Each row was made from one small tree. Brackets hold a mark, then the marks that hang from it, in alphabetical order. Every link used is in the known rows. Write each row's tree.
Known rows:
[rupaguv [durev [nasam tufak]] mosa]: [-23 -14 -19 -15 -11  20 -23  20 -19 -60  -1   0   3 -60  -9 -15  -9  15]
[ruve badedu]: [  7   3 -15   7 -48  32 -11   4  42 -64 -24  -6 -11  -6 -17 -13 -13 -15]
[nasam [durev fevi [vunin badedu]]]: [ -8  13 -12   5 -32  25 -14  40  19 -66 -17  26  -1 -47  -6 -27   6  17]
[fevi [vunin badedu]]: [ 17   6   4 -15 -32  43 -19  20   6  -9 -23   1 -17 -15 -16 -14   1  -4]
[vunin badedu]: [ 21   7   0  15 -46  38   0   5  13 -27 -28   5   6   7  -8 -13   2  -7]
[durev fevi [rupaguv mosa]]: [ -2  14 -41   9 -20  20 -78  34  -9 -55 -15   6   8 -50 -12 -17 -11  18]
[durev [fevi [vunin badedu]] [rupaguv mosa]]: [  8  13 -26  -5 -34  35 -82  46  -9 -32 -29   2  -2 -43 -12 -18  -4  24]
[rupaguv [durev fevi nasam [vunin [badedu ruve]]] mosa]: [  -1  -11   -2  -23  -40   27  -45   34    8 -102  -11  -17    3  -76
    0  -25   -7   23]
[rupaguv [durev [nasam tufak] [vunin [badedu ruve]]] mosa]: [ -1 -15  -5 -26 -25  37 -27  20   0 -87 -14  -5  -3 -63  -2 -17  -9  19]
[nasam [durev fevi [rupaguv mosa] vunin] tufak]: [-23  14 -47  -3   1  37 -50  55  -1 -58 -20  54  -3 -76  -9 -21  -1  34]
[rupaguv durev mosa]: [  4  -9 -24  -5  -4  13 -15   3 -31 -61  -3   2  -2 -49 -15 -16  -9  10]
[badedu ruve vunin]: [ 23   7 -21 -17 -24  23 -13 -12  45 -56 -16  13 -12 -83  -7 -16 -13 -16]
[fevi [vunin [badedu ruve]]]: [ 27   5   2 -13 -41  50 -18  13  26 -24 -25   3 -11 -23 -15 -12  -4  -4]
[nasam [durev fevi [rupaguv mosa] [vunin badedu]]]: [ -9  14 -25   6 -29  23 -40  41  -2 -69 -23  24  -1 -45  -7 -23   3  32]
[zali [fevi vunin]]: [ 16  12   3 -15   1  19 -12  35  14  12  -2  13 -23 -51 -26 -22  -6  -2]
[durev fevi [nasam tufak] rupaguv [vunin badedu]]: [-11  12  -3 -21 -58  45 -62  63  37 -76 -26  -7   5 -56   6 -17   1  26]
[nasam [durev fevi rupaguv] tufak]: [-23  21 -48  17 -23  31 -13  49  12 -35 -18  56  15 -59  -8 -15   2  31]
[nasam [durev [fevi [vunin badedu]] [rupaguv mosa]]]: [-17  15 -31   9 -33  21 -36  44  -7 -38 -21  26   2 -42 -12 -20   3  33]

Which tree is each row?
[-26  15 -49   2  -8  37 -45  58  -5 -23 -22  55   1 -69 -12 -18   0  36]
[nasam [durev [fevi vunin] [rupaguv mosa]] tufak]
[  6  20 -27  -7 -35  25 -53  42   8 -38 -14   0  -2 -51 -14 -14  -5  17]
[durev [fevi vunin] rupaguv]
[ 13   5 -12 -13 -35  15   9  28   5 -53  -2  -3   0 -65 -10 -19  -1  14]
[rupaguv [durev [fevi vunin]]]
[ -29    5  -15  -29  -25   22 -103   53    9 -101   -6  -23   -7  -73
   -3  -21  -11   22]
[durev fevi nasam [rupaguv mosa] vunin]
[-28  15 -54  15 -10  33 -38  51  -2 -35 -20  58  11 -63 -10 -17  -1  34]
[nasam [durev fevi [rupaguv mosa]] tufak]
[-13  14 -38   2 -16  44 -44  56   2 -50 -31  53   1 -61  -4 -21   4  37]
[nasam [durev fevi [rupaguv mosa] [vunin badedu]] tufak]
[  7  -6 -20 -21  -1  18 -46  28 -20 -90  -4   0 -11 -82 -10 -27  -8  17]
[rupaguv [durev fevi vunin] mosa]
[ 26  19 -11  -7 -48  35 -52  39  19 -75 -29  -3  -2 -39  -2 -19   1  20]
[durev fevi rupaguv [vunin badedu]]
[-15  -1  -6 -26 -28  46 -70  36   1 -70 -27  -6  -8 -33  -2 -11  -5  20]
[durev [nasam tufak] [rupaguv mosa] [vunin badedu]]
[-20  15 -43   5 -20  43 -41  59  -2 -18 -30  55   5 -58  -9 -18   3  38]
[nasam [durev [fevi [vunin badedu]] [rupaguv mosa]] tufak]
[ -9   9 -22  -1 -10  46   1  34  13 -42 -24  54  -6 -43  -8 -18   5  16]
[nasam [durev [vunin badedu]] tufak]
[-10 -11  -6 -26 -27  33 -47  46  -4 -82 -13  -4   0 -78   0 -25  -4  25]
[rupaguv [durev fevi [nasam tufak] [vunin badedu]] mosa]
[  8  -1   4 -21 -59  35   4  38  40 -91 -11  -8  10 -74   5 -20  -1  20]
[rupaguv [durev fevi [nasam tufak] [vunin [badedu ruve]]]]
[  0  11  -4 -19 -69  52 -61  57  57 -91 -27  -6  11 -64   8 -15  -5  26]
[durev fevi [nasam tufak] rupaguv [vunin [badedu ruve]]]
[ -5  14 -39   4 -23  49 -43  51  16 -62 -32  53   6 -67  -3 -20   0  37]
[nasam [durev fevi [rupaguv mosa] [vunin [badedu ruve]]] tufak]
[ -3   9 -22   0 -18  51   1  29  27 -53 -25  54  -2 -49  -7 -17   2  15]
[nasam [durev [vunin [badedu ruve]]] tufak]
[-36   1 -29  -8 -18  29 -61  28  -4 -47 -11   1   6 -37  -9  -5 -12  15]
[durev [nasam tufak] [rupaguv mosa]]
[-11   0   0 -21 -49  13   4  38  16 -62   4 -19   4 -69  -6 -19  -1  16]
[rupaguv [durev [fevi vunin] nasam]]
[  1  -5 -28  -3 -13  14 -33  24 -21 -66  -4   3   4 -69 -11 -23  -8  17]
[rupaguv [durev fevi] mosa]
